Every row comes from one small tree of marks. Brackets hold a mark, then the marks that hang from it, in the order of their numbers. Every link used is in the known rows. Which tree was each row made from?
Known rows:
{K442 {K414 K561 {K820 {K648 K226}} K827}}: [ -0.2 -11.1   8.7 -11.7  -6.9   2.3 -42.4  -0.2   3.8  -7.6  10.6  -6.9
  14.5 -29.0 -12.4  14.1  10.7   9.8   1.9 -18.8   4.5]
{K442 {K414 K561 K820 K827}}: [ -4.6 -11.8   6.9  -5.3  -7.7   0.2 -31.0  -4.1  13.2  -5.0   4.1  -6.7
  12.2 -28.9 -16.5   1.7   6.9  13.5   2.1 -19.6   7.0]
{K648 {K820 {K414 K442}}}: [  0.7  17.3  -0.6  -2.1  -4.3  -1.5   4.3   2.8  -0.3  -0.7   5.1   3.2
  -9.3  -3.3  -9.1  -6.1  11.5   6.4   4.4 -10.0   6.4]
{K414 K442 K827}: [-11.0 -15.9   8.9  -4.6  -7.1   1.7 -25.6   0.8   0.3  -6.3   2.3  -1.3
   5.3 -30.2   6.8 -10.1  12.4  -5.8  -5.9  -6.3   5.2]
{K820 {K414 K442} {K648 {K802 K226}}}: [ -0.1  -2.4   1.3  -8.9  -5.2   0.9 -13.9   5.1  -7.4 -13.5  17.2   8.8
   5.4   3.2  -4.7   9.0  -0.6 -10.6  -8.4  -9.5  -2.1]
{K820 {K414 K442} {K648 K226 K802}}: [  5.1   5.2   4.8 -11.7  -3.4   0.9 -20.3   6.7 -19.4  -5.6  18.2  10.5
   3.3  -4.9   3.1  17.9   9.8  -8.8   2.3  -6.7  -4.1]
{K414 K442 K561 {K820 {K648 K226 K802}}}: [ -6.3  -2.8  18.0  -8.5  -8.3   5.6 -48.6  -0.4 -18.6   0.6  14.1 -19.9
  15.8 -35.4   0.4  16.2  12.4  -9.9  -1.2 -14.8   5.5]
{K442 {K414 K561 {K820 K648} K827}}: [ -2.1 -14.3   5.8  -7.9  -6.7   1.2 -36.5   0.3  12.6 -11.5   8.1  -9.7
  12.5 -29.0 -13.2   9.7   8.4   8.0  -1.5 -22.3   3.8]
{K226 {K648 K820}}: [ -7.0  11.0  -7.4  -2.2   3.5  -2.9 -14.1  -9.1   9.6   0.3   2.9  -7.5
  -7.5 -10.9 -21.5   1.6  20.9  -0.1   4.5  -4.6  14.0]
{K648 K802 {K820 {K414 K561}}}: [  4.6  20.6  -0.4  -0.8   1.3  -3.5  -3.4   0.1 -17.3   0.6   6.4   4.1
   0.6   5.5 -27.6  11.9   9.3   8.4  13.2   3.0   3.9]
{K414 K827}: [ -2.8 -14.4   5.4  -4.9  -1.8   0.1 -15.7   1.5   4.5  -5.9   0.3   1.4
   5.7 -13.2  -0.8  -1.0  10.7  -2.3  -2.2   2.0   0.2]
{K414 K442 {K820 K648}}: [ -9.3  -6.1   7.8  -5.5  -9.0   2.6 -26.3   3.3   9.0  -5.8   7.5 -17.8
   3.7 -32.4   7.9  -1.2  11.2 -17.8  -7.1 -26.4   2.9]
{K820 {K414 K561 K827} {K648 K226}}: [ 13.1 -11.8  14.7 -16.2  -3.8   4.9 -26.5   8.5  -5.6  -9.1  18.9   4.5
   9.0  -4.8   8.7  22.0  12.1   6.9  -6.3   3.1  -8.3]
{K802 {K648 K226}}: [  9.3  -3.1   8.3  -6.6  -0.9   4.4 -19.1  -2.7 -11.5  -4.1   4.9   6.5
  -0.2   4.9  -2.7   5.6   0.7  -0.9   2.4   7.3  -3.7]
{K820 {K648 K802}}: [  1.3  -0.7  -3.3  -3.5   4.0  -0.9 -14.6   5.0 -11.9 -10.1   6.4  -1.6
   4.7  -0.9  -6.5  19.7   3.6 -13.5   1.0   0.0  -5.5]
{K414 K442 {K820 {K648 K802}}}: [-10.7  -2.9   6.4  -4.5  -7.1   1.0 -31.4   2.1  -1.4  -5.6   7.8 -15.9
   7.2 -32.2  -1.5   4.4  12.4 -23.9  -1.4 -23.5   2.9]
{K414 K442 K561 {K820 K648} K827}: [-10.7 -24.0  21.5  -9.0 -11.9   6.4 -51.9   2.9   7.0 -10.7  10.8 -23.8
  15.8 -48.7   7.7   4.0  18.2  -8.4 -13.0 -19.1   3.6]
{K442 {K414 K561}}: [  0.3   0.1  -2.2   0.5  -2.4  -0.1 -11.4  -4.3  -1.2  -2.7   3.4   1.2
   5.0  -6.5 -14.0   4.1  -6.3  21.4   2.3  -9.7   6.2]

Which tree is each row?
[  1.1 -14.5  11.4  -9.5  -5.7   2.3 -31.5   7.2  -7.1 -15.0  16.6   1.2
  10.4 -18.2   1.5  14.4  10.9  -3.0  -8.0  -5.4  -4.8] | {K820 {K414 K442 K561 K827} {K648 K802}}
[-11.7 -21.0  19.9  -8.6 -10.1   4.5 -56.8   1.9  -3.2  -9.8  11.1 -21.6
  19.0 -48.3  -1.1   9.8  19.4 -13.3  -7.7 -16.5   3.8] | {K414 K442 K561 {K820 {K648 K802}} K827}
[ -0.4  -2.7  -2.6  -6.6   1.9   1.1 -18.1   2.7 -14.4 -11.9   9.4   0.2
   9.2   7.2 -13.3  18.0  -1.6 -14.3  -4.1   1.6  -1.6] | {K820 {K648 {K802 K226}}}
[  6.3  -1.0  -1.5  -9.2  -1.0  -0.3  -6.1   5.8  -4.4 -13.1  15.6  10.6
   5.7  16.1 -11.5  16.1  -2.4  -8.0  -4.9  -2.8  -6.2] | {K820 K414 {K648 {K802 K226}}}
[  3.1  -6.5   9.3 -15.5  -4.8   1.3 -32.5   8.4 -16.0 -10.0  18.6  11.3
   8.1 -15.2   2.5  16.9  17.8 -10.2   0.4  -4.2  -4.2] | {K820 {K414 K442 K827} {K648 K226 K802}}
[  6.6   1.6  11.3 -11.0  -4.2   3.8 -28.5   5.4 -24.3  -4.5  20.7   4.4
   8.8  -7.3   3.0  22.3   7.7   0.7  -1.0  -2.2  -3.5] | {K820 {K414 K442 K561} {K648 K226 K802}}
[-15.1 -19.2  12.4 -11.4 -10.8   2.8 -49.1   2.0   1.8 -12.7  10.5 -12.3
  16.4 -39.1  -6.8   1.8  17.2 -25.6  -7.4 -20.0   6.0] | {K414 K442 {K820 {K648 {K802 K226}}} K827}
[ -1.8 -10.7   8.5  -6.3  -8.8   0.2  -9.0   3.7  10.9  -6.1   7.9   9.6
   0.6 -15.0   8.2  -9.5  10.7   1.4  -5.6  -9.4  -0.8] | {K820 {K414 K442 K827}}
[  0.7   8.2   3.9  -7.1  -2.7  -0.9 -16.0  -1.9 -17.3  -5.0  10.5   8.1
   9.8   7.1 -37.1   9.1   8.2   5.2   5.7   6.1   8.6] | {K648 {K802 K226} {K820 {K414 K561 K827}}}
[  5.7 -15.4   9.2 -12.5  -3.6   2.4 -26.1   5.7  -5.7 -16.8  18.3   6.0
  15.2   2.8 -10.1  19.9   3.3  -1.4  -9.7   2.9  -5.4] | {K820 {K414 K561 K827} {K648 {K802 K226}}}
[ -2.6  -5.8   1.1 -11.7  -4.2  -1.8 -38.3   0.6   0.6  -8.4   8.5   0.6
  11.8 -26.1 -20.4  13.7  14.0  -3.1   9.4 -21.2   3.4] | {K442 {K414 {K820 {K648 K226 K802}} K827}}
[ -4.7  16.4  -8.5  -3.0   3.8  -6.6 -12.4  -8.6   3.6   0.5   7.3   2.9
  -5.1  -4.7 -31.5   7.6  22.6  -1.8  10.8  -4.1  11.3] | {K226 {K648 K802 {K820 K414}}}
[ -3.4  13.0   0.4  -3.9  -2.7  -4.2 -13.7   1.7 -13.1  -3.6   5.9   8.1
  -0.1 -11.6 -24.1   1.7  19.5  -2.3  11.6  -4.1   6.4] | {K648 K802 {K820 {K414 K442 K827}}}
[  1.5  18.8   5.6 -10.8  -2.6  -2.0 -25.4   1.1 -30.4   3.9  11.4  13.4
   3.1 -11.0 -22.6  10.8  23.5  -1.4  19.0   1.9   8.3] | {K648 K226 K802 {K820 {K414 K442 K827}}}
[ 11.7   6.5   2.3 -11.9   0.9  -0.4 -12.2   7.5 -16.1  -5.3  16.5  12.4
   3.8   9.1  -2.9  25.1   7.9  -6.4   5.4   0.8  -8.7] | {K820 K414 {K648 K226 K802}}
[-13.5 -20.5  22.8  -5.7 -13.0   5.3 -45.0  -2.5   6.9  -2.0   6.0 -19.8
  15.4 -47.6   4.9  -5.8  16.5  -3.5  -8.0 -15.9   8.0] | {K414 K442 K561 K820 K827}
[ -4.9 -18.8  19.0  -6.1  -7.8   3.5 -34.5  -1.5  11.4  -1.8   4.0 -17.2
  16.0 -30.6  -2.6   2.7  13.7   0.7  -4.0  -7.6   2.8] | {K414 K561 K820 K827}
[ -6.1   9.6   1.1  -7.4  -5.3  -2.1 -17.1  -1.1 -15.4  -6.0   9.8  10.7
   5.4  -1.8 -31.9  -0.2  11.5  -4.3   5.7  -2.6  11.3] | {K648 {K802 K226} {K820 {K414 K442 K827}}}
